Known rows, with every way that one mark hangs from another:
z_307{z_870}: [ 0.12,  0.58, -0.15, -0.34, -0.03,  0.55,  0.08,  0.02, -0.19,  0.28,
  0.00,  0.05, -0.02,  0.24, -0.37,  0.12,  0.21,  0.52, -0.46,  0.35,
 -0.03]
z_218{z_850{z_307{z_870}}}: [ 0.05,  0.30, -0.39,  0.38, -0.26,  0.64,  0.08, -0.13, -0.19,  0.04,
  0.09, -0.09, -0.27,  0.22, -0.06, -0.11,  0.13,  0.40, -0.28,  0.09,
  0.22]
z_453{z_218{z_227{z_292 z_723} z_850}}: [-0.58,  0.10, -0.05,  0.20,  0.64,  0.33,  0.24, -0.53,  0.03, -0.09,
  0.43, -0.20,  0.22,  0.34,  0.01, -0.05,  0.22, -0.01, -0.47,  0.19,
 -0.02]
z_850{z_218 z_307}: [-0.12,  0.56, -0.17,  0.01, -0.35,  0.16,  0.29,  0.26, -0.13,  0.32,
  0.31, -0.53, -0.34,  0.05, -0.05,  0.05,  0.39,  0.45, -0.15, -0.16,
  0.12]
z_453{z_218}: [-0.31,  0.55, -0.07, -0.20,  0.03,  0.46,  0.17, -0.20, -0.01,  0.06,
  0.41,  0.00,  0.02,  0.19, -0.46,  0.32,  0.23,  0.39, -0.43,  0.31,
  0.16]
z_292{z_227{z_218 z_723} z_870}: [ 0.06,  0.24, -0.38, -0.47, -0.12,  0.17, -0.01, -0.24,  0.27,  0.32,
  0.08,  0.16,  0.25,  0.23, -0.22,  0.04, -0.14,  0.31, -0.26,  0.06,
 -0.08]
z_292{z_227}: [-0.10,  0.55, -0.39, -0.33, -0.09,  0.17,  0.12, -0.23, -0.32,  0.59,
  0.21,  0.08,  0.01,  0.14, -0.47,  0.13,  0.00,  0.57, -0.17,  0.37,
  0.13]
z_850{z_218{z_227{z_292} z_453} z_307}: [-0.32,  0.29,  0.29,  0.11,  0.08,  0.22,  0.46, -0.04, -0.13,  0.23,
  0.13, -0.55,  0.07,  0.04,  0.31, -0.17,  0.10,  0.09, -0.03, -0.15,
 -0.11]
z_292{z_227{z_218{z_453 z_850}} z_870{z_307}}: [-0.12, -0.02, -0.21, -0.04, -0.51,  0.62, -0.04, -0.22,  0.37,  0.14,
  0.03,  0.70,  0.11,  0.17, -0.10, -0.16, -0.58,  0.01,  0.22,  0.38,
  0.11]
z_227{z_218{z_453} z_292 z_723}: [-0.19, -0.02,  0.52, -0.14,  0.52,  0.21,  0.15, -0.15,  0.14,  0.20,
 -0.13, -0.47,  0.39,  0.12,  0.14,  0.27,  0.17,  0.10, -0.41,  0.12,
  0.12]
z_850{z_218}: [-0.08,  0.56, -0.10, -0.26, -0.14,  0.10,  0.22,  0.21, -0.07,  0.46,
  0.42, -0.37, -0.22,  0.12, -0.26,  0.18,  0.49,  0.48, -0.24,  0.21,
  0.12]
z_850{z_218{z_227{z_292 z_723}} z_307}: [-0.37,  0.35, -0.01,  0.04,  0.33, -0.04,  0.41,  0.09, -0.19,  0.24,
  0.22, -0.78, -0.02,  0.16,  0.37, -0.16,  0.37,  0.11, -0.25, -0.33,
 -0.27]
z_292{z_227{z_218{z_453 z_850} z_723} z_870{z_307}}: [-0.21, -0.18, -0.12,  0.01, -0.25,  0.57, -0.04, -0.21,  0.43,  0.13,
  0.05,  0.46,  0.21,  0.20,  0.04, -0.20, -0.57, -0.01,  0.11,  0.23,
  0.07]
z_453{z_307{z_870}}: [ 0.11,  0.66, -0.35, -0.20, -0.32,  0.54,  0.17, -0.06, -0.17,  0.33,
  0.10,  0.41, -0.18,  0.24, -0.33,  0.18,  0.34,  0.65, -0.29,  0.31,
 -0.10]
z_292{z_227{z_218 z_723}}: [-0.18,  0.24,  0.01, -0.19,  0.10, -0.02,  0.03, -0.23,  0.13,  0.48,
  0.14, -0.07,  0.16,  0.13, -0.26,  0.19,  0.05,  0.33, -0.25,  0.11,
  0.22]
z_292{z_227{z_218{z_453 z_850{z_307{z_870}}}}}: [ 0.00, -0.04,  0.16,  0.32, -0.41,  0.55,  0.03, -0.43,  0.23,  0.24,
 -0.02,  0.23,  0.01,  0.13, -0.19, -0.20, -0.28,  0.20,  0.03,  0.04,
  0.46]
z_453{z_218{z_850{z_307{z_870}}}}: [-0.21,  0.29, -0.19,  0.31, -0.24,  0.79,  0.14, -0.29,  0.09, -0.20,
  0.34,  0.05, -0.21,  0.28, -0.29, -0.10,  0.14,  0.29, -0.38,  0.01,
  0.29]
z_218{z_227 z_453 z_850}: [-0.30,  0.05,  0.15,  0.52,  0.23,  0.45,  0.18, -0.52,  0.01,  0.16,
  0.19,  0.03,  0.26,  0.08,  0.12,  0.03, -0.18,  0.12, -0.01,  0.56,
  0.16]
z_292{z_870}: [ 0.16,  0.60, -0.63, -0.47, -0.17,  0.44,  0.09, -0.05, -0.12,  0.19,
  0.10,  0.09,  0.08,  0.21, -0.20,  0.20,  0.05,  0.51, -0.35,  0.36,
 -0.20]
z_453{z_218 z_307}: [-0.31,  0.63, -0.27, -0.08, -0.28,  0.47,  0.26, -0.25,  0.04,  0.12,
  0.50,  0.39, -0.14,  0.20, -0.45,  0.36,  0.36,  0.52, -0.27,  0.26,
  0.09]

Rows:
[ 0.00,  0.34,  0.30,  0.00, -0.42,  0.63,  0.30,  0.19,  0.04,  0.23,
  0.11, -0.37, -0.15,  0.11, -0.05, -0.18,  0.11,  0.41, -0.13, -0.19,
  0.14]	z_850{z_218{z_453} z_307{z_870}}
[-0.26,  0.26, -0.58,  0.02,  0.23,  0.45,  0.16, -0.20, -0.20, -0.01,
  0.07,  0.28,  0.09,  0.31,  0.27, -0.21, -0.13, -0.11, -0.13,  0.47,
 -0.43]	z_218{z_227{z_292{z_870{z_307}}} z_850}
[ 0.13, -0.05, -0.21,  0.06, -0.27,  0.55,  0.13, -0.41,  0.29,  0.04,
 -0.02,  0.38,  0.11,  0.24,  0.13,  0.04,  0.07,  0.13, -0.10,  0.28,
  0.06]	z_227{z_218{z_453{z_307} z_850} z_292{z_870}}
[-0.21,  0.19,  0.01, -0.22,  0.11,  0.26,  0.46, -0.12,  0.14,  0.30,
  0.26, -0.12,  0.25,  0.22,  0.27, -0.15,  0.17,  0.22, -0.10,  0.04,
 -0.42]	z_850{z_218{z_227{z_292{z_870} z_723} z_453{z_307}}}
[-0.10, -0.19,  0.23,  0.36, -0.16,  0.47,  0.03, -0.39,  0.31,  0.21,
  0.01, -0.02,  0.12,  0.15, -0.04, -0.25, -0.27,  0.19, -0.09, -0.11,
  0.41]	z_292{z_227{z_218{z_453 z_850{z_307{z_870}}} z_723}}
[-0.60,  0.12, -0.31,  0.04,  0.42,  0.57,  0.20, -0.29,  0.12, -0.29,
  0.35,  0.20,  0.21,  0.39,  0.13, -0.21, -0.10, -0.20, -0.33,  0.23,
 -0.34]	z_453{z_218{z_227{z_292{z_870{z_307}} z_723} z_850}}
[-0.20,  0.41, -0.51, -0.58,  0.31,  0.46,  0.16,  0.23, -0.27,  0.07,
 -0.04, -0.12,  0.17,  0.32,  0.17,  0.02,  0.01,  0.19, -0.43,  0.22,
 -0.49]	z_227{z_292{z_870{z_307}} z_723}
[-0.33,  0.31,  0.33,  0.27, -0.13,  0.25,  0.40, -0.01,  0.04,  0.24,
  0.24, -0.42,  0.02, -0.03,  0.23, -0.08, -0.01,  0.17,  0.07, -0.11,
  0.01]	z_850{z_218{z_227 z_453} z_307}
[ 0.03,  0.40,  0.07, -0.08, -0.29,  0.74,  0.22, -0.16, -0.05,  0.29,
  0.03,  0.36,  0.06,  0.14, -0.23,  0.15,  0.06,  0.59, -0.16,  0.38,
  0.03]	z_218{z_453{z_307{z_870}}}
[-0.11, -0.04,  0.28,  0.62, -0.25,  0.46,  0.05, -0.28,  0.28, -0.01,
  0.03, -0.14,  0.00, -0.01,  0.14,  0.16, -0.05,  0.11, -0.02,  0.11,
  0.52]	z_227{z_218{z_453 z_850{z_307}}}
[-0.17,  0.38, -0.39, -0.39,  0.61,  0.18,  0.24, -0.21, -0.19,  0.13,
  0.00, -0.23,  0.42,  0.30,  0.23,  0.00,  0.05,  0.14, -0.47,  0.19,
 -0.58]	z_218{z_227{z_292{z_870} z_723}}
[-0.47,  0.60, -0.16,  0.05, -0.04,  0.35,  0.32, -0.43,  0.09,  0.08,
  0.46,  0.50,  0.02,  0.19, -0.27,  0.26,  0.21,  0.29, -0.18,  0.26,
 -0.12]	z_453{z_218{z_227} z_307}
[-0.34,  0.05,  0.10,  0.77,  0.05,  0.50,  0.23, -0.46, -0.04,  0.01,
  0.11, -0.14,  0.14,  0.01,  0.33, -0.09, -0.28,  0.09,  0.07,  0.22,
  0.16]	z_218{z_227 z_453 z_850{z_307}}
[-0.49,  0.31, -0.32,  0.30,  0.11,  0.39,  0.32, -0.62, -0.01, -0.01,
  0.50,  0.43, -0.04,  0.32, -0.11,  0.03,  0.30,  0.13, -0.20,  0.30,
 -0.08]	z_453{z_218{z_227{z_292} z_850} z_307}
[-0.29, -0.16,  0.21,  0.53,  0.49,  0.63,  0.28, -0.43, -0.11, -0.05,
 -0.10, -0.36,  0.29,  0.24,  0.48, -0.41, -0.17, -0.03, -0.25, -0.03,
 -0.10]	z_218{z_227{z_292 z_723} z_453 z_850{z_307{z_870}}}
[-0.18,  0.34,  0.21,  0.12, -0.37,  0.36,  0.34,  0.16, -0.01,  0.28,
  0.25, -0.53, -0.15, -0.02,  0.04,  0.02,  0.14,  0.40,  0.00, -0.11,
  0.24]	z_850{z_218{z_453} z_307}
[-0.09, -0.24,  0.44,  0.57, -0.01,  0.61,  0.03, -0.22,  0.42, -0.09,
 -0.07, -0.28,  0.13,  0.11,  0.21, -0.05, -0.04,  0.09, -0.24, -0.10,
  0.40]	z_227{z_218{z_453 z_850{z_307{z_870}}} z_723}
[ 0.02,  0.01,  0.08,  0.21, -0.48,  0.52,  0.05, -0.52,  0.31,  0.39,
  0.11,  0.64, -0.01,  0.17, -0.33, -0.09, -0.12,  0.33,  0.08,  0.28,
  0.40]	z_292{z_227{z_218{z_453{z_307{z_870}} z_850}}}
[-0.35,  0.37, -0.08, -0.17,  0.80,  0.02,  0.26, -0.20, -0.32,  0.27,
  0.05, -0.40,  0.34,  0.22,  0.18,  0.11,  0.20,  0.15, -0.45,  0.23,
 -0.35]	z_218{z_227{z_292 z_723}}
[-0.56,  0.36,  0.07, -0.18,  0.69,  0.24,  0.30, -0.34, -0.05,  0.01,
  0.31, -0.23,  0.33,  0.29, -0.08,  0.12,  0.20,  0.05, -0.54,  0.13,
 -0.21]	z_453{z_218{z_227{z_292 z_723}}}
[-0.41,  0.18, -0.14,  0.36,  0.08,  0.64,  0.23, -0.55,  0.30, -0.11,
  0.48,  0.49,  0.01,  0.37, -0.16, -0.14,  0.21,  0.21, -0.32,  0.14,
 -0.07]	z_453{z_218{z_227{z_723} z_850} z_307{z_870}}
[-0.15,  0.22, -0.18, -0.47,  0.25,  0.30,  0.05,  0.19,  0.14, -0.01,
 -0.16, -0.03,  0.21,  0.27,  0.24,  0.10,  0.06, -0.07, -0.40,  0.08,
 -0.37]	z_227{z_218 z_292{z_870{z_307}} z_723}
[-0.47,  0.56, -0.18, -0.09,  0.16,  0.31,  0.39, -0.44, -0.08,  0.09,
  0.38,  0.38,  0.08,  0.26, -0.19,  0.18,  0.30,  0.20, -0.28,  0.22,
 -0.26]	z_453{z_218{z_227{z_292}} z_307}
[-0.05, -0.18,  0.33,  0.43, -0.10,  0.57,  0.05, -0.32,  0.50,  0.08,
  0.07,  0.17,  0.09,  0.18,  0.06,  0.07,  0.14,  0.23, -0.19,  0.16,
  0.34]	z_227{z_218{z_453{z_307{z_870}} z_850} z_723}
